Each row was made from one path, in order. Every step used is in the known rows, and no mark comes twice. Write each row's path.
Known rows
lilas/fule/mopu/zile/fusi/lidor: [-3.400 -3.043  1.867 -1.239 -0.564  0.188  0.826  1.289 -0.902  0.177
 -2.501  2.917 -1.416 -1.019  1.022  0.199 -0.751  2.578  0.931  1.929
  1.460  0.326 -1.566]
fule/fusi/lidor/mopu/zile/lilas: [-3.704 -2.133  2.216  0.127 -0.679  1.568  1.415  0.640 -0.552  0.288
 -0.627  1.094 -0.181 -1.065  1.644  1.841 -1.097  1.425  1.995 -0.212
  1.720 -1.418 -2.730]
zile/fusi/fule/lilas: [-3.553 -3.854 -1.944 -0.024 -1.629  1.329  1.382 -0.777 -0.535  0.967
  0.195 -0.958 -1.268 -1.115  2.241  0.943 -1.614  3.547  2.417 -0.053
  0.748 -0.585 -1.032]
lidor/mopu/zile/lilas/fule: [-2.030 -3.009  1.158  0.385  0.601  0.239  1.398 -0.040 -1.733  1.845
 -0.016 -1.722  0.934 -0.893  1.548  1.323 -0.502  1.509  2.276 -0.399
  0.930 -0.480 -3.129]
savaku/fusi/fule/lilas/lidor: [-3.389 -4.451 -3.048 -0.358 -2.397  1.268  1.036 -0.549 -0.015  1.249
  2.263  0.345 -0.720 -1.273  4.031  0.618 -0.467  3.639  2.729  2.398
 -0.471  0.160 -0.756]
fule/fusi/lidor/mopu/zile: [-4.174 -1.190  0.928 -0.192 -2.265  1.667  0.682  0.883 -0.263  0.551
 -0.888  0.670 -0.439 -1.856 -0.255  0.844 -1.244  0.824  2.226  0.264
  1.444 -1.322 -2.147]
lilas/fule: [-2.232 -3.242 -1.687 -0.331 -2.054 -1.463  0.029 -0.216 -0.762  1.758
  0.391 -1.337 -0.340 -0.382  0.823  0.650 -1.165  1.017  2.483  1.601
  0.147  0.622 -3.439]
lidor/fusi/fule/mopu: [-3.176 -3.013 -1.859 -0.988 -2.593 -1.598  0.940 -0.169 -0.545  1.637
  0.394  0.184 -0.248 -1.998 -0.062  1.043 -0.089 -1.295  1.177  0.434
  0.754  0.603 -2.280]
zasu/savaku/fusi/fule/lilas/lidor: [-2.756 -4.678 -3.457  0.213 -2.779 -0.562  1.063 -0.780  0.361  0.524
  2.772  1.336 -0.906 -1.947  4.270  0.664 -0.908  2.555  3.783  1.982
 -0.225  0.235  0.352]
fusi/lidor: [-3.169 -2.300 -0.273 -0.488 -2.595  0.122  0.224  0.681  0.063  0.609
  0.129  0.407 -0.790 -0.425  1.469  0.873 -1.646  0.053  2.468  0.708
  0.887 -0.669 -2.980]
zasu/zile/lilas/fule/fusi/lidor/mopu: [-3.165 -2.957  0.911  0.818 -2.095  1.150  1.284  0.370 -0.945  1.047
  0.378  0.708 -0.683 -2.392  1.132  2.386 -0.578  1.069  2.586  0.544
  1.441  0.502 -5.592]
lidor/fusi/fule/mopu/zile/lilas: [-2.620 -2.984  0.806 -0.856  0.350 -0.660  2.128 -0.024 -1.312  1.294
 -0.026  1.238  0.100 -1.153  1.831  1.571  0.294 -0.185  0.506 -0.714
  1.310 -0.030 -0.884]
mopu/zile/fusi: [-2.722 -1.748  0.639 -0.872  0.144  0.180  0.317  0.474 -0.954  0.502
 -1.014 -0.497 -0.324 -0.780  1.193  0.095 -2.391  2.207  1.322 -0.746
  0.959 -0.335  0.388]
lilas/lidor/mopu/zile/fusi/fule: [-3.582 -2.355 -0.997 -0.464  0.956  0.289  0.933  1.100 -0.837  1.591
 -0.711 -1.146  0.217 -2.404  0.371  0.275 -1.372  4.147  2.366 -0.361
 -0.094 -0.623  1.010]
fusi/fule: [-2.869 -2.409 -2.934 -0.596 -1.948 -0.742  0.862 -0.499 -0.472  1.667
  0.751 -1.371 -0.592 -0.416  0.993  0.493 -1.463  1.426  2.328  0.080
  0.252 -0.132 -2.132]
zasu/fule/mopu/zile/fusi: [-2.181 -1.356  1.397 -0.859 -0.327 -1.003  0.776  0.754 -1.206  0.351
 -0.259  0.139 -0.654 -2.519  2.248 -0.092 -1.908  1.080  0.523  0.027
  1.352  0.587 -0.676]
zasu/savaku/fusi/fule/lilas/lidor/mopu: [-3.104 -4.354 -3.240  0.899 -2.980  0.321  1.226 -0.698  0.180  1.006
  2.712 -0.274  0.016 -3.147  3.026  0.816 -0.681  1.740  4.287  1.069
 -0.043 -0.158 -0.798]
savaku/fusi/lidor/mopu/zile/lilas: [-2.904 -2.861  2.217 -0.247 -1.061  3.143  1.682  0.129 -0.822  0.527
  0.157  0.820  0.804 -0.772  2.928  0.916 -0.537  1.374  1.763 -0.906
  1.832 -0.629 -1.859]
fule/mopu/zile/lilas/lidor: [-2.537 -2.162  1.992 -0.765  2.066 -2.255  0.661  1.729 -0.752  0.325
  0.529  1.623 -0.141 -0.794  4.501  1.253 -1.204  1.320  1.096  2.051
  0.120 -0.623 -2.223]
zasu/lidor/mopu/zile/lilas: [-2.751 -2.146  1.629 -0.394  1.233  0.945  1.985  0.268 -0.981  1.012
  0.175 -1.075  0.250 -1.177  2.102  1.491 -1.961 -1.890  2.207 -2.325
  1.363 -1.365 -3.452]
savaku/fusi/lidor: [-3.090 -3.107 -0.604 -0.977 -3.735  1.393  0.269 -0.048  0.141  0.370
  0.612  1.192 -0.491 -0.346  2.228  0.241 -1.202  0.850  1.943  1.183
  1.072  0.523 -2.200]
lilas/lidor/mopu: [-3.044 -2.150 -1.114  0.171 -1.159 -1.372 -0.389  1.234 -0.150  1.591
  1.287 -2.312  0.732 -2.427  0.987  0.975 -1.662  0.299  3.152  1.101
 -0.551 -0.633 -3.326]
zile/fusi/fule/mopu: [-3.439 -2.808 -1.670 -1.206 -1.165 -1.448  0.908  0.008 -0.500  0.752
 -0.803  0.209 -1.143 -1.266  0.954  0.279 -1.648  2.267  0.979  0.841
  0.816  0.608 -2.298]

Write each row's path
[-4.076 -3.994 -1.900  0.540 -0.802  1.097  1.103  0.389 -0.348  1.440
  0.665 -1.702 -0.331 -2.960  1.796  1.265 -1.228  3.891  3.350  0.595
 -0.178 -0.925 -1.352] | zile/fusi/fule/lilas/lidor/mopu
[-2.583 -4.139  1.811 -0.172 -1.133  2.782  1.779 -0.152 -1.201  1.113
 -0.266  1.020  0.622 -0.626  2.427  0.922  0.324  2.513  1.989  0.304
  1.595  0.265 -2.348] | savaku/fusi/lidor/mopu/zile/lilas/fule
[-2.817 -3.239 -2.621 -0.520 -2.726 -0.671  0.937 -0.621 -0.546  2.144
  0.799 -1.065  0.064 -1.494 -0.434  1.150 -0.397 -0.529  2.079 -0.834
  0.467  0.400 -0.843] | lidor/fusi/fule
[-3.093 -2.060 -0.526 -1.179 -1.245 -0.501  1.371  0.186 -1.033  1.591
 -0.278  0.885 -0.099 -1.911  0.029  0.584  0.165 -0.874  0.735 -0.206
  1.029  0.019 -0.238] | lidor/fusi/fule/mopu/zile
[-4.226 -2.118 -0.421  0.053 -3.564  0.594  0.257  0.541  0.229  0.635
 -0.195  0.016 -0.568 -1.939 -0.351  1.260 -1.449  0.377  2.657  0.912
  1.146 -0.762 -4.124] | fule/fusi/lidor/mopu
[-2.877 -4.264 -0.649 -0.729 -0.066 -2.894  1.248  0.732 -0.417  1.480
  1.105  1.321 -0.033 -1.775  2.554  2.239  0.217  0.442  1.371  1.478
 -0.111  0.585 -2.195] | zile/lilas/lidor/fusi/fule/mopu
[-3.248 -1.913  0.767 -0.285  0.906  0.018  0.046  1.609 -0.760  1.046
 -0.550 -1.302  0.587 -2.642  0.795  0.413 -1.960  2.581  2.199  0.004
  0.016 -0.717  0.121] | lilas/lidor/mopu/zile/fusi
[-3.371 -3.420 -2.015 -1.019 -1.609 -2.614  0.489  0.967 -0.129  1.751
  0.846  0.936 -0.237 -2.535  0.728  1.286  0.080 -0.288  1.602  2.042
 -0.373  0.674 -1.507] | lilas/lidor/fusi/fule/mopu
[-2.154 -3.259  1.715 -0.322  1.155 -1.251  0.671  1.197 -0.873  1.268
  0.952  0.528  0.836 -1.340  2.808  2.012 -0.543  0.305  1.718 -0.070
  0.046 -0.296  0.418] | mopu/zile/lilas/lidor/fusi
[-3.077 -1.509  0.864 -0.237 -0.071  1.033  0.466  0.567 -1.123  0.996
 -1.056 -1.971  0.579 -2.065  0.019  0.201 -2.123  1.503  1.831 -1.645
  1.116 -0.753 -0.673] | lidor/mopu/zile/fusi
[-3.240 -4.029 -2.158  0.256 -3.064  1.166  1.416 -1.006 -0.526  1.861
  1.396 -1.005 -0.359 -1.803  1.202  1.674 -0.039 -0.227  2.645 -0.464
  0.701 -0.479 -1.077] | lidor/fusi/fule/lilas
[-2.516 -2.974  2.426 -0.754  1.302 -2.223  0.667  1.626 -0.807  0.824
  0.534  1.847  0.506 -1.854  3.103  1.903 -0.157 -0.615  0.836  1.186
  0.297 -0.081 -1.013] | fule/mopu/zile/lilas/lidor/fusi
[-3.088 -1.545  1.372 -1.265  0.249 -0.748  0.383  0.910 -0.923  0.051
 -1.395  0.752 -0.627 -1.414  1.485 -0.046 -2.030  1.376  0.446  0.561
  1.209 -0.102 -1.025] | fule/mopu/zile/fusi
[-3.164 -1.285 -0.963 -1.247 -0.524 -0.603  1.326  0.308 -0.934  1.071
 -0.303  0.633 -0.782 -0.895  1.371 -0.112 -0.887  0.994  0.975  0.676
  0.818 -0.540 -1.453] | fusi/fule/mopu/zile
[-3.414 -2.814 -0.401 -0.334 -3.921  2.231  0.502 -0.018 -0.040  0.812
  0.512 -0.323  0.405 -1.640  0.978  0.356 -0.909  0.104  2.443  0.282
  1.293  0.036 -3.312] | savaku/fusi/lidor/mopu
[-1.992 -1.991  1.442 -0.301  0.946 -0.230  1.111  0.176 -1.134  0.803
  0.458 -0.444  0.185  0.279  3.315  1.152 -1.675  1.058  1.556 -0.702
  0.972 -0.891 -1.541] | mopu/zile/lilas
[-3.730 -1.793  2.291 -1.323 -0.461  0.582  0.734  1.584 -0.498 -0.454
 -2.085  2.709 -1.264 -1.129  1.618  0.201 -1.622  1.415  0.725  0.794
  1.720 -0.513 -1.138] | fule/mopu/zile/fusi/lidor
[-3.803 -3.344 -2.521  0.797 -1.525  0.940  1.115  0.270 -0.258  1.932
  1.774 -1.995 -0.059 -2.627  2.183  1.342 -0.621  1.985  3.813  1.079
 -0.428 -1.419 -2.703] | fusi/fule/lilas/lidor/mopu
[-2.832 -3.461 -0.044 -1.494  0.930 -0.595  1.726  0.490 -0.773  0.698
  0.865  2.617 -0.218 -0.605  4.726  0.478 -0.170  3.621  0.635  2.152
  0.161  0.618 -0.626] | savaku/fusi/fule/mopu/zile/lilas/lidor
[-2.196 -2.395  1.306 -0.326  1.961 -1.296  0.638  1.239 -0.760  0.804
  0.894  0.328  0.192 -0.275  4.130  1.342 -1.581  2.198  1.980  0.795
 -0.141 -0.846 -0.756] | mopu/zile/lilas/lidor
[-3.437 -2.901  0.330 -0.689 -1.934  0.437  0.206  0.742 -0.015  0.132
 -0.984  0.780 -1.049 -0.726  1.150  0.734 -2.226  1.848  2.040  0.153
  1.151 -0.126 -1.700] | zile/fusi/lidor
[-3.487 -4.300  0.509  0.442 -2.201  0.054  1.132  0.040 -0.451  1.044
 -0.305  0.613 -0.501 -1.026  0.932  2.292 -0.484  2.196  2.602  1.550
  1.218  0.044 -5.160] | zile/lilas/fule/fusi/lidor/mopu
